Each row comes from the steps of one walk. Every step used is in the known rows, and no mark comes twice. Write the walk behind each row, first mark first.
Known rows:
bude/pasir/nizitev/movu/fusut: [-1.751 -2.199  0.528 -1.507 -0.576  3.337  0.740  1.828  0.621  5.259
  0.039 -0.915  2.979  0.915 -0.957  0.229 -5.201 -2.829  0.154 -3.325
 -6.879  0.126  1.461  2.878 -1.257]
pasir/nizitev/rapu: [-4.082 -1.426  0.686 -5.650  0.159  4.458 -0.062  3.528 -0.023  3.785
 -1.255 -2.124  3.517  1.118 -1.173 -1.456 -7.209  0.749 -1.057 -1.944
 -1.196  0.848 -0.072 -0.076 -1.096]
rapu/nizitev/pasir/fusut/movu/kasa: [-3.143 -0.891 -0.268 -6.717 -2.701  0.134 -1.313  3.129  0.549  3.766
 -2.575  0.106  1.139  2.844 -1.015 -2.510 -5.175  0.868  0.000 -3.997
 -2.918  0.080  2.862  1.612 -1.480]
fusut/pasir: [-1.636 -0.624  2.482 -5.370 -0.953  0.586 -0.476  5.477 -0.027  5.220
  2.164 -2.714  6.944  2.533 -0.972 -2.843 -6.561 -2.547 -2.070  0.533
 -2.473 -0.921  2.860 -0.403 -2.244]
bude/pasir/fusut: [ 0.229 -1.868  2.258 -1.396 -2.726  3.484 -1.020  3.822  0.362  5.900
  0.203 -3.549  7.192 -0.826 -0.805  0.013 -7.068 -3.522 -0.074  2.550
 -2.825  1.343  2.672  3.333 -1.220]
nizitev/rapu/bude/pasir/fusut/movu: [-2.436 -4.611 -0.643 -3.705 -4.998  3.850 -3.237  5.465 -1.575  1.569
 -2.236 -2.063  8.531 -0.732  0.037  1.489 -6.474  1.328  1.368 -1.128
 -1.926  2.216  2.337  3.099 -2.392]
bude/pasir/fusut/movu/kasa: [-1.640 -0.006  1.004 -4.691 -4.293  1.933 -1.020  3.368 -0.426  3.349
 -1.137 -0.422  5.118  2.185 -0.342 -1.114 -6.488 -0.260  2.683 -0.151
 -4.522  1.249  4.961  3.585 -1.036]
nizitev/movu/fusut: [-1.802 -0.924  2.366 -1.205  0.419  2.806 -0.898  3.467  1.712  2.185
  1.148 -1.015  3.712  0.373 -1.143 -2.412 -6.883 -1.783 -2.516 -0.892
 -4.443 -1.186  0.728 -0.923 -1.472]
nizitev/rapu/bude: [-2.940 -0.823  1.620 -3.362 -0.973  3.253 -3.068  5.855 -0.526 -0.694
 -1.743 -2.522  5.720 -1.259 -0.382 -1.496 -8.057  1.703 -0.810  0.228
  1.423  0.192 -0.070 -0.380 -2.021]
bude/rapu/nizitev/pasir/fusut/movu/kasa: [-2.633  1.981 -1.502 -8.379 -4.809  2.721 -2.583  6.000  1.041  4.696
 -3.758  0.434  2.387  2.245 -1.147 -1.698 -4.555  1.850  0.830 -3.440
 -3.077  0.240  4.166  4.949 -1.648]
bude/rapu/nizitev: [-1.879  3.917  0.990 -5.156 -1.408  4.006  0.490  5.314  1.832  2.874
  0.210 -2.372  4.751  0.784 -0.688  1.018 -7.402  0.357 -2.385 -0.134
 -1.240 -0.449  1.531  1.723 -3.470]
rapu/nizitev/movu/fusut: [-2.784 -1.149  1.441 -2.233  1.427  2.409  0.983  2.705  3.408  1.025
  0.299 -1.190  2.124  1.488 -1.106 -0.319 -6.366 -1.335 -3.395 -3.455
 -4.029 -1.195  0.129 -2.246 -2.675]
pasir/bude/rapu/nizitev: [-0.248  6.232  0.652 -4.136 -3.002  3.619  1.099  4.850  1.475 -0.047
 -0.702 -2.250  3.761  1.002  0.362  1.228 -5.347  0.841 -1.284 -1.284
 -0.107  0.724  0.775  1.241 -2.042]
rapu/nizitev/movu/kasa: [-4.873  2.786  2.621 -4.491  0.850  2.302  1.962  3.483  1.886 -1.222
 -1.448 -1.006  1.361  3.849  0.769 -1.911 -6.953  0.018 -1.312 -4.397
 -2.408 -1.596  1.399 -2.228 -3.153]
peli/kasa: [-2.252  2.516  1.667 -4.315  0.896  1.495 -1.022  4.925  2.080  3.359
 -0.844 -1.368  5.004  0.702 -1.847 -2.632 -6.835 -1.934 -1.782 -0.107
 -0.691 -2.225  1.366  2.680 -4.185]
pasir/fusut/movu/kasa/peli: [ 1.060  0.457  0.893 -3.607 -4.011  2.391  0.438  4.094  1.547  4.026
  2.789  0.543  2.932  1.860  0.115 -1.761 -5.179  0.324  0.319  0.868
 -0.821  2.209  3.981  3.044 -1.260]
nizitev/movu: [-3.112  0.025  3.324 -2.196  0.201  3.118  0.994  3.877 -0.325  2.101
  1.603 -1.999  5.229  1.332  0.852 -1.366 -7.470 -1.777 -3.315 -1.168
 -3.067 -1.256  0.277 -0.903 -3.917]
pasir/fusut/movu: [-1.785 -1.505  1.607 -3.374 -2.895  2.396  0.377  2.397  0.552  3.053
  1.345 -1.718  4.623  0.909 -0.244 -0.764 -6.839  0.261 -3.053  0.495
 -3.061  0.519  1.868  1.433 -2.316]
movu/fusut/pasir/bude/rapu/nizitev: [ 1.017  2.838 -0.996 -6.130 -3.565  2.255 -1.300  6.829  3.432  2.208
 -0.941 -1.419  4.537  2.457 -2.123 -0.928 -3.172 -0.462 -0.031 -2.469
 -2.390  0.696  3.240  1.262  0.398]
bude/pasir: [-0.506 -0.139  2.492 -2.357 -1.271  1.975 -0.581  3.759 -1.504  5.237
  1.805 -2.413  7.581  0.495 -0.544  0.457 -8.020 -2.960  0.524  2.118
 -3.192  0.205  2.090  1.760 -2.667]
movu/fusut/pasir/nizitev/rapu: [-2.885 -4.568 -1.169 -7.388 -0.493  2.854 -2.538  5.402  1.862  6.029
 -1.519 -1.525  4.206  2.443 -3.495 -3.562 -4.963 -0.610  0.257 -3.045
 -3.361  1.252  2.436 -0.096  1.425]
movu/fusut: [-0.188 -0.048  2.194 -1.978  0.120  1.626 -2.124  2.861  2.081  3.367
  1.271 -1.228  3.289 -0.815 -2.535 -2.545 -7.586 -1.246 -1.314  2.357
 -2.501 -0.539  0.940 -0.366 -0.043]
rapu/nizitev: [-2.389  1.052  2.351 -3.500  0.927  1.632  1.562  2.660  1.368  1.687
  0.941 -2.627  3.241  1.604 -0.455  0.284 -8.004 -0.622 -2.962 -0.522
 -1.043 -0.696  0.117 -1.523 -3.453]
rapu/nizitev/movu: [-4.032  0.081  2.574 -2.770  1.261  2.712  2.989  2.941  1.334  0.812
  0.987 -2.375  3.707  2.556  0.866  0.605 -7.028 -1.342 -4.080 -3.691
 -2.883 -1.574 -0.203 -2.578 -5.051]
kasa/peli: [ 2.171  0.501  2.304 -1.245 -0.959  2.266  1.005  4.527  0.357  5.951
  5.869 -1.504  5.173  0.220 -0.022 -0.226 -6.732 -2.388 -2.019  3.292
  0.219  0.999  1.349  1.263 -3.034]

Which walk is each row?
[-0.945 -1.906  0.779 -1.267 -4.803  2.154 -1.035  3.143 -1.094  2.019
 -0.021 -2.135  6.464 -0.744  0.621  1.705 -6.204  0.112 -0.219  0.251
 -2.922  1.349  2.498  4.450 -3.364] => rapu/bude/pasir/fusut/movu
[-1.175 -4.009  0.676 -2.246 -3.553  4.777 -3.963  6.243 -0.104  1.772
 -3.401 -4.214  8.232 -2.108 -0.712  0.211 -6.865 -0.505  1.655  1.017
  0.092  2.144  1.827  3.053 -1.036] => nizitev/rapu/bude/pasir/fusut
[-0.410 -2.081  1.371 -4.739 -0.713  0.391 -2.433  5.205  1.885  5.414
  1.642 -1.605  5.540  1.602 -2.963 -3.664 -6.131 -2.635 -1.272  0.842
 -3.711 -0.637  3.199 -0.110  0.172] => movu/fusut/pasir
[-1.482 -2.051  0.395 -4.885 -0.392  0.817 -0.347  2.958  2.426  6.464
  0.493 -1.505  2.273  2.238 -3.093 -3.588 -4.772 -1.787 -1.548 -1.602
 -4.150 -0.047  2.688  1.466  0.353] => movu/fusut/pasir/nizitev
[ 1.944 -0.414 -0.077 -3.463 -5.358  2.522  0.105  4.439  0.097  6.371
  2.704  0.205  5.595  2.120  0.298  0.511 -5.061 -1.363  3.172  1.119
 -2.809  2.919  5.415  4.976 -1.508] => bude/pasir/fusut/movu/kasa/peli
[-2.922 -2.530 -0.001 -5.323 -1.101  4.513 -0.690  4.079 -1.760  5.929
 -1.467 -2.152  6.016  1.144 -1.035  0.719 -7.000 -0.994  1.785 -1.846
 -3.066  1.743  1.436  2.130 -1.365] => bude/pasir/nizitev/rapu
[-2.324 -0.362 -0.767 -6.570 -1.378  3.941 -0.674  7.660  3.503  3.634
 -0.163 -1.363  5.981  3.286 -1.662 -0.714 -4.317 -1.504 -2.233 -4.452
 -5.169 -1.262  3.293  0.846 -2.571] => bude/rapu/nizitev/movu/fusut/pasir
[-2.447  5.713  0.066 -7.752 -3.695  3.136  1.230  7.896  1.859 -0.689
 -2.722 -0.953  4.032  5.667  1.028 -2.279 -3.066  0.393  0.829 -6.398
 -2.616 -0.302  4.353  0.359 -1.779] => fusut/pasir/bude/rapu/nizitev/movu/kasa
[-0.934 -2.569  0.940 -3.216 -4.037  2.641 -0.109  2.987 -1.091  5.387
  1.295 -2.019  7.265  0.894 -0.243  1.356 -6.611 -1.671 -0.065  0.595
 -4.941  1.379  3.310  3.273 -2.728] => bude/pasir/fusut/movu
[-0.357  4.233 -0.073 -6.844 -3.787  2.720  0.644  6.954  1.348  1.987
 -0.357 -2.639  5.849  3.407 -0.096 -0.075 -3.858 -0.223 -1.190 -2.663
 -1.312  0.679  2.981  1.283 -2.036] => fusut/pasir/bude/rapu/nizitev
[-1.936 -0.999  1.203 -4.421  0.362  0.131 -1.134  3.796 -0.663  5.442
  0.169 -1.775  3.337  0.932 -1.216 -1.008 -6.600 -1.723 -2.149 -1.862
 -1.757 -0.944  0.122  0.018 -3.398] => rapu/nizitev/pasir
[ 0.455  1.941 -0.035 -4.452 -4.252  3.635 -1.750  7.951  1.682  2.428
 -0.220 -0.822  6.483  2.209 -0.705 -2.551 -2.765 -1.378 -0.508 -2.878
 -4.593 -0.079  3.435  1.709 -0.068] => nizitev/movu/fusut/pasir/bude/rapu
[ 0.106  2.457  0.980 -4.426 -2.890  0.802  0.919  4.155 -0.412  3.776
  4.554  1.885  3.270  3.103  0.504 -1.087 -6.434  0.738  0.834  0.462
 -1.409  0.885  3.621  1.353 -2.497] => fusut/movu/kasa/peli
[-1.266  0.258  0.737 -5.188 -1.604  2.315  3.157  5.404  1.178  5.992
  2.661 -0.285  2.306  5.365  0.821 -3.290 -2.933 -2.095 -0.112 -4.561
 -2.853  0.692  4.140  1.969 -2.125] => fusut/pasir/nizitev/movu/kasa/peli
[-3.003 -1.106  1.314 -1.808  0.767  3.062  1.246  1.360  2.309  3.183
  0.027 -0.976  0.482  0.888 -1.150 -1.949 -5.430 -1.101 -2.680 -3.392
 -4.924 -0.667 -0.074  0.905 -0.991] => pasir/nizitev/movu/fusut
[-0.314  1.337  0.981 -3.540 -1.415 -0.218 -0.461  3.196 -0.969  2.817
 -0.491 -1.626  2.279  1.041 -0.082 -0.873 -4.630 -1.270 -1.112 -2.969
 -0.754  0.430 -0.437 -0.158 -1.843] => rapu/nizitev/pasir/bude
[-3.303 -2.025 -0.609 -5.339 -5.130  3.322 -3.839  5.817 -0.976 -0.250
 -4.499 -0.782  6.220  0.576 -0.150 -0.925 -6.250  2.654  3.889 -1.686
 -1.547  1.917  4.196  3.132 -0.424] => nizitev/rapu/bude/pasir/fusut/movu/kasa
[-2.549 -3.484 -0.340 -4.901 -2.311  0.688 -0.596  2.837 -0.109  5.438
 -0.393 -1.355  3.291  1.610 -0.687  0.082 -5.145 -0.462 -3.053 -3.251
 -3.546  0.342  1.125  1.684 -3.203] => rapu/nizitev/pasir/fusut/movu
[ 1.137  7.198 -0.042 -3.786 -3.898  4.793  2.573  7.042  2.315 -0.186
  0.609  0.297  2.224  3.075  2.161  0.569 -3.198  0.489  0.930 -3.802
 -0.006  1.614  2.714  1.922 -2.402] => pasir/bude/rapu/nizitev/movu/kasa/peli
[ 0.457 -2.648 -1.603 -3.958 -6.123  3.821 -2.819  7.040 -0.501  2.520
 -0.928 -0.084  6.606  0.517  0.358  0.663 -4.883  1.426  4.657 -0.540
  0.081  3.849  4.760  4.902 -1.406] => nizitev/rapu/bude/pasir/fusut/movu/kasa/peli
[ 1.369  0.243  1.290 -3.530 -2.328 -0.079 -1.856  4.629  1.633  2.539
  0.736 -1.312  4.515  1.767 -2.013 -3.716 -4.137 -1.994 -0.291 -0.303
 -2.729  0.515  2.504 -0.723  1.338] => movu/fusut/pasir/bude
[ 1.985  0.017 -0.024 -1.449 -6.080  1.893 -0.884  4.650 -0.021  2.809
  1.443 -0.100  4.696  0.346  0.947  0.743 -4.569  0.236  3.085  0.887
 -0.768  3.086  4.810  6.226 -1.986] => rapu/bude/pasir/fusut/movu/kasa/peli
[-0.247  1.617  0.642 -0.606 -2.793  3.017  2.115  4.056 -0.333  2.891
  0.821 -0.195  1.738  1.336  1.970  0.424 -3.923 -0.895  2.517 -3.362
 -1.569  1.482  2.687  5.425 -3.063] => rapu/bude/pasir/nizitev/movu/kasa/peli
[-0.370  0.454  2.465 -0.547 -2.205  1.348 -1.363  3.849 -1.682  2.171
  0.381 -2.683  6.587 -1.315  0.253  0.863 -7.531 -1.120  0.606  1.727
 -1.147 -0.047  1.454  2.910 -3.261] => rapu/bude/pasir
[-3.899 -2.970 -0.109 -6.353 -1.278  2.528 -1.426  5.759 -0.239  2.341
 -2.398 -2.927  4.720  1.615 -0.845 -2.432 -5.383  1.272 -0.724 -3.602
 -0.352  0.724  1.365  1.337 -1.647] => fusut/pasir/nizitev/rapu/bude
[-1.101 -2.812  1.050 -3.507 -1.003  1.653 -1.456  3.615  1.582  5.912
 -1.310 -3.272  2.835 -0.055 -1.557 -1.418 -5.662 -2.370 -2.755 -1.215
 -1.226  0.384  0.464  1.687 -1.934] => rapu/nizitev/pasir/fusut
[ 0.832  1.521  1.820 -2.616 -2.468 -0.184 -2.301  4.025 -2.458  3.870
  0.453 -1.229  3.764 -0.118  0.126 -2.740 -5.114 -1.894 -0.372 -0.333
 -1.220  0.447  0.008  1.279 -0.872] => nizitev/pasir/bude
[ 0.805  4.115  0.842 -6.054 -4.851  2.805 -1.025  7.771 -0.058  3.284
  0.549 -2.106  7.265  2.195 -0.149 -1.965 -4.246 -0.875 -0.472 -0.099
 -1.612  0.450  3.480  2.475 -0.978] => fusut/pasir/bude/rapu
[-3.983  2.092  1.492 -1.864 -1.809  2.452  1.178  2.792 -0.634  0.147
 -2.916 -0.923  1.590  1.527  1.399 -1.160 -5.309  0.066  2.157 -4.720
 -2.997 -0.369  2.238  4.103 -2.447] => rapu/bude/pasir/nizitev/movu/kasa
[-2.315  1.540  0.067 -3.885 -0.620  5.160 -0.171  5.505  3.461  1.857
 -0.574 -1.028  3.728  0.897 -1.333  0.386 -5.859 -0.290 -2.522 -3.075
 -4.264 -1.112  1.261  0.802 -2.684] => bude/rapu/nizitev/movu/fusut
